Each row comes from the steps of one walk. Every step used is in the known rows, and no mark comes twice. Write the walk behind each row, first mark first.
In the rows, 128 means zero.
Known rows:
ranu kufuf: [148 102 116 145 128 166 152 159 132 107 155 155  96 117 131 119  99 148
 131 126 133 121 134 142 110 140 144 136 143 133 149 127 106 138 122 141]
vumale kufuf ranu: [155 152 111 145  89 153 166 158 132  87 143 175 112 109 124  78 110 139
 162 117 161 121 136 142 130 116 150 104  77 136 139 136  89 116 107 137]
zize fuvav bivi vumale sarus fasor: [151  75 123 149  98 135 163 139 128 101 123 175 123  94  60 180 151 131
  57 142 164 140   4 128 122 181 168 178 141 125 109 148 175  67 102 157]
vumale sarus ranu: [146 134 125 169  58 138 165 149 142  88 148 126  89  42 103 121 137 155
 130 122 112 101  77 145 111 158 156 155 130 129 166 101 165 135 126 142]
vumale kufuf fasor sarus ranu kebab: [169 100 127 130 111 134 146 130 139  80 174 107 123 156  93  80 166 160
 118 124  52  97 132 154 146 146 149  75 180 122 143 174 122 102 158 148]
sarus fasor kufuf: [149  89 121 142 118 150 160 147 140  82 122 158 109  57 167 148 112 136
 122 113 121  84  78 153 120 102 141 147 134 122  89 139 123  94 136 123]
fuvav zize vumale kufuf: [165 196 129 141  87 146 179 145 130 112 154 170 109 124 143  39 123 157
  91 112 120 118 177 124 159 120 134 141 145 143 128  44 103 126 118 112]
bivi vumale kufuf ranu kebab: [159 183 120 119 100 147 158 134 125  90 180 173 157 165 152 109 133 135
 160 129 168 129 149 138 128 141 150  92  94 114 169 145 132  68  94 123]
sarus ranu: [134 114 123 163  65 152 153 158 141  95 136 145 102  49  94 128 166 156
 156 114 106 104 107 156 112 108 151 148 132 126 141 117 151 135 125 118]
fuvav bivi vumale sarus: [152 151 118 145  95 136 165 140 126 108 157 193 120  76 122 162 130 144
  98 150 154 138  43 125 122 215 153 152 126 119 179 113 172  97  66 161]
vumale kufuf ranu kebab: [157 162 117 120 117 158 150 141 132  94 174 159 126 167 128  71 102 143
 154 116 160 123 152 140 135 138 154  86 106 109 157 143  96  95 123 131]
kufuf vumale: [137 179 120 166  88 133 151 164 123 106 135 164 154  95 127 179  99 139
 150 111 114 105 139 135 117 134 146 145 134 120 141 144 119 109 111 129]
kufuf fasor sarus: [152 122 121 169 123 124 158 162 135  98 131 162 112 113  95 154 130 176
 116 112  96  82 103 158 128 157 145  84 152 123 117 161 141  98 139 165]
sarus vumale: [134 170 128 173  76 134 152 158 123  94 150 141 103 105 131 142 167 148
 136 101 164 106  84 136 102 142 150 134 130 107 134 114 155  83 102 108]
kufuf ranu kebab vumale sarus: [145 169 140 146  99 134 159 126 134 152 173 118 110 144 126 142  46  93
 137 112 172 114 127 140 123 211 158 108 104 120 181 144 149  85 129 146]
bivi vumale: [135 175 121 164  83 138 161 158 125 101 148 187 134  93 127 180 158 160
 149 123 144 114 114 139 112 131 148 145 125 106 145 109 167  88  85 125]
fuvav zize vumale kufuf fasor sarus: [177 159 131 144 112 126 185 141 132 107 144 166 119 142 130  58 124 163
  64 112  80  96 163 138 173 146 130  85 165 169 111  97 110 106 139 143]
sarus ranu kebab vumale kufuf: [149 151 145 129  79 139 148 121 136 138 187  86 105 150 108  92 131 105
 147 119  91 135 182 139 147 129 161 143 156 117 157 134 113 120 131 117]
fasor kufuf ranu kebab: [151 116 114 120 124 165 149 133 137 100 166 161 135 127 176 123  73 116
 159 121 149  93 132 149 106 146 149  77 101 110 156 163 125  80 136 116]
ranu kufuf vumale sarus: [158 145 123 151 105 140 164 144 121 107 165 131 135 119 151 158  35 116
 113 133 119 120 112 127 110 198 143 143 130 156 182 150 105 129 118 158]
sarus fasor: [144 114 121 162 106 149 152 166 139  93 115 167 102  72 113 148 134 164
 126 103 144 100  72 153 124 103 148 160 143 117  88 125 143 100 134 130]
vumale kufuf: [153 171 113 150 100 146 160 159 128  86 158 158  93 122 119  87 134 164
 136 119 123 115 142 131 136 117 154 137 124 108 135 104  92 129 109 145]
zize vumale sarus: [143 178 128 179  84 128 171 151 134 107 152 152 104 103 135 136  87 147
 102 117 124  85 122 123 124 188 158 140 122 112 162  22 156 116 121 143]
kebab fasor kufuf: [148  89 127 141 110 160 161 140 125 125 119 164 107  90 150 143 105 125
 135 116 110  76 136 143  77 117 143 109 121  89  99 151 119 118 125 129]
kebab ranu kufuf fasor sarus: [152  26 132 140 146 151 161 148 131  77 140 116 111 132 113 119  82 112
 111 123 115 104 117 169 106 161 141  73 214 164 135 196 123 113 139 166]
ranu kebab fasor kufuf: [154  99 131 122 133 164 144 122 124 133 151 143 119 148 157 131  95 124
 128 115 106  85 147 143  77 136 148  93 147  61 116 154 131  95 139 127]
vumale sarus fasor kufuf ranu kebab: [162  92 123 121 124 151 159 119 142  80 149 138 125 100 184 127  51 105
 113 121 160  87  41 153 114 168 149  98  93 129 137 163 146  60 153 137]
fuvav zize vumale sarus: [158 200 133 165  80 137 186 140 133 123 149 160 101  83 138  84  90 158
  78 110 137  95 120 128 132 182 142 148 139 145 152  30 161 115 126 132]
sarus vumale kufuf ranu kebab: [156 176 129 131  95 139 148 135 124  87 180 128 129 181 155  73 135 118
 146 107 188 128 116 133 122 146 149  85 110 115 158 143 117  60 109 104]
ranu kebab vumale sarus fasor kufuf: [151 122 145 135 123 127 157 105 137 133 172  90 104 127 171 158  47  85
  92 118 119  95  87 141 129 185 154 145 149 111 132 146 145  72 150 142]
zize vumale sarus ranu kebab: [148 147 140 157  77 142 155 127 146 109 175 111 118 121 122 112 113 134
 110 120  91  93 128 129 123 186 159 130 148 107 185  37 183 111 143 119]
fuvav zize vumale kufuf fasor: [170 193 132 135  88 142 173 140 130 112 138 174 134 131 144  46 109 150
  85 106 101 110 165 137 169 116 125  93 161 150  97  87 101 122 130 119]
fasor sarus vumale: [140 136 132 182 102 111 161 157 123  85 152 135  93 115 110 152 182 159
 117 106 143  93  88 137 112 174 156 128 140 121 144 121 163  63 113 129]
bivi fuvav zize: [154 186 115 168  87 137 163 149 133 119 132 169 102  82  90  88 155 177
 119 120 159 127 117 144 122 103 139 139 213 126 141 140 138 136 116 133]
fuvav zize vumale sarus fasor: [160 159 141 161  89 138 184 140 139 112 122 157 102  65 141  98  94 151
  57 102 145  94  71 136 152 154 136 169 148 159 110  45 172  97 144 128]
zize fuvav bivi vumale: [140  96 114 148  99 151 154 157 121 117 135 197 134 117  53 181 176 141
 100 142 152 146  95 126 109 159 166 154 142  99 125 151 156  83  82 135]
fasor kufuf vumale: [141 147 118 149  97 137 157 146 123  95 143 156 162  82 182 183  74 114
 147 125  95  91 143 136 113 132 143 129 123 128 143 167  99 102 113 115]

Which walk is each row?
[169 135 119 152 122 125 166 151 131  82 147 155 110 143 105 102 132 168
 113 120  84  94 128 144 151 148 147  81 154 124 121 158  97 109 134 175]	vumale kufuf fasor sarus
[149 178 132 159  84 149 173 154 133 130 137 183 112  90 134  87 121 163
  98 103 128 105 158 135 135 130 135 145 154 136 125  50 147 117 125 102]	fuvav zize vumale
[165 143 138 131 117 137 154 105 112 127 158 117 157 145 178 168  33  88
 117 122  91  79 127 129  78 192 147  99 134  86 146 182 126  84 136 142]	ranu kebab fasor kufuf vumale sarus
[144  58 131 135 122 172 149 150 132  82 135 125 126 120 132 109  69 107
 126 116 139 116 117 170  99 129 136  77 203 144 118 188 112 130 129 141]	kebab ranu kufuf fasor
[155  89 151 151 118 130 153 128 120 125 138 132 119 174 109 138 146 116
 138  98 170  91  95 144  81 179 150  58 109 108 128 182 170  33 136 123]	kufuf ranu kebab fasor sarus vumale
[156  86 131 146 113 137 140 138 145  95 156 118 129 129  87 129 157 162
 123 115  65  84 108 161 122 158 152  78 185 120 146 180 166  91 167 140]	kufuf fasor sarus ranu kebab
[148 135 149 145 105 132 155 127 143 144 147 115 114 127 125 155  49  85
 124 105 179 117  76 150 136 185 153 124 108 131 133 162 158  66 148 144]	kufuf ranu kebab vumale sarus fasor
[133 169 141 154 115 138 139 138 130 163 176 122 106 162 113 154  94 120
 140 105 127 118 169 137 123 165 157 138 160  84 149 129 142  96 129 125]	ranu kebab vumale
[154 106 124 135  89 135 184 127 137  70 125 169 150  45 195 179  86 101
 128 135 171  94  26 151 116 151 142 118  67 162 133 158 172  56 105 134]	bivi vumale sarus fasor kufuf ranu
[163 103 131 150 116 140 162 139 126  94 138 124 139  97 152 169  40 110
  96 126 127 120  65 138 126 168 138 161 143 169 138 164 112 110 135 157]	ranu kufuf vumale sarus fasor
[152 109 149 158 123 122 148 126 114 127 156 114 102 185 103 140 169 137
 111  97 134  88 108 137  80 181 152  94 159  77 124 152 179  45 137 129]	ranu kebab fasor sarus vumale
[153 165 127 150  75 132 167 149 124  77 147 151 118 124 144  86 142 119
 154 109 193 123 106 135 123 125 147 104  81 143 142 135 107  78  94 114]	sarus vumale kufuf ranu
[156 116 111 132  97 148 160 148 117 104 152 187 129 147  69 125 176 136
  93 148 141 162 110 114 131 147 171 157 137 113 127 147 112  94  74 145]	zize fuvav bivi vumale kufuf
[140 118 135 123 114 146 153 121 137 151 168 129 134 138 175 150  43  70
 163 118 144 101 172 151 116 157 149  86 101 118 156 178 121  80 130 112]	fasor kufuf ranu kebab vumale
[157  21 144 146 108 144 162 130 121 130 122 115 135 104  98 163 111 101
 132 129  56 101 145 146  93 142 138 122 141 176 138 213 117 130 146 141]	kebab fasor sarus ranu kufuf vumale
[155 129 147 147  73 141 149 112 121 132 143 103 153 115 107 153  94 109
 129 113  84 100 112 137  83 174 151 121 145 105 153 171 158 106 144 131]	kufuf vumale sarus ranu kebab fasor
[148 103 145 176 102 119 165 143 114 121 125 133  89 125 100 154 177 135
 118  99 136  78  89 140  84 160 150 113 131 107 110 144 165  67 120 134]	kebab fasor sarus vumale
[161  81 133 157 134 124 157 142 125  91 155 121 114 156 135 137 133 131
 104 119 123 104  85 148 110 181 134  73 168 157 132 185 132  82 134 139]	ranu kufuf fasor sarus vumale
[158 158 130 169 104 104 172 148 119  71 171 122  88 149 121 103 180 151
 113 115 133 107 103 125 133 161 154 127 131 127 148 115 117  72 107 138]	fasor sarus vumale kufuf
[152  79 142 120  85 155 143 112 123 126 140 113 172 113 157 163  99  85
 153 119  59  87 151 147  81 118 138 100 143 110 126 208 132 100 145  98]	sarus ranu kebab fasor kufuf vumale
[150 107 134 132 116 169 143 139 129 144 127 167 127 145 108 122  99 126
 161 100 164  98 140 155  80 137 145  73 105  79 120 166 145  89 138 125]	kufuf ranu kebab fasor
[163  60 118 146 152 146 156 152 135 101 148 149 108 141 113 133  96 155
 107 127  91  97 119 155 126 169 140  77 165 150 136 181 111 118 147 167]	ranu kufuf fasor sarus
[143  62 122 142  91 170 153 148 141 101 151 131 102  78 114 106 132 138
 145 130 105 127 120 152 107 119 142 146 140 157 156 135 124 156 131 123]	sarus ranu kufuf
[154 123 147 146 103 119 158 121 138 131 195  78  94 164  89 103 151 115
 128 125  68 123 176 139 152 162 165 134 158 136 166 146 118 105 145 138]	fasor sarus ranu kebab vumale kufuf
[148 192 127 157  82 123 160 148 119  74 162 130  99 134 144  91 165 142
 129 109 154 124 108 124 123 131 151 137 130 112 134 106 110  91  94 116]	sarus vumale kufuf
[173 112 119 127 122 124 165 138 124  92 155 195 143 134 112 129 161 154
  87 151  96 140  93 136 162 180 140  88 145 139 138 176 118  87  81 170]	fuvav bivi vumale kufuf fasor sarus
[154 174 114 139  76 144 174 149 125  85 146 191 147 110 145 123 134 131
 166 131 166 128 125 140 132 120 147 112  70 138 147 137 123  89  75 127]	bivi vumale kufuf ranu
[160 138 126 161  96 114 176 148 124  70 157 138 104 135 126  99 164 127
 140 113 171 109  96 135 132 158 154  91  85 164 151 147 117  62 106 130]	fasor sarus vumale kufuf ranu
[164 121 142 163 102 113 172 137 110 102 141 121  87 155 110 104 180 133
 110 106 127  97 116 129 106 149 152 109 128 116 114 143 122  77 114 140]	kebab fasor sarus vumale kufuf
[140  75 110 154 108 163 143 166 130 126 132 185 100 117  33 137 148 149
  95 128 146 135 102 129 109 154 171 152 153  95 113 148 124 116 113 150]	zize fuvav bivi
[149 103 135 146 107 150 163 133 119  80 157  99 135 109 152 147  25  79
 120 129 142 122 107 142  93 188 148 137 180 166 177 165 110 124 109 157]	kebab ranu kufuf vumale sarus
[166 157 119 149 106 115 174 143 123  77 152 168 143 141 125 144 160 163
 115 132  92 108 122 140 148 150 149  88 143 135 136 158 128  82 100 160]	bivi vumale kufuf fasor sarus
[148 109 126 148 103 137 155 140 128  82 116 151 161  63 181 198  83 109
 125 115 105  93  94 146 124 102 134 150 132 141  95 183 108  86 133 115]	sarus fasor kufuf vumale
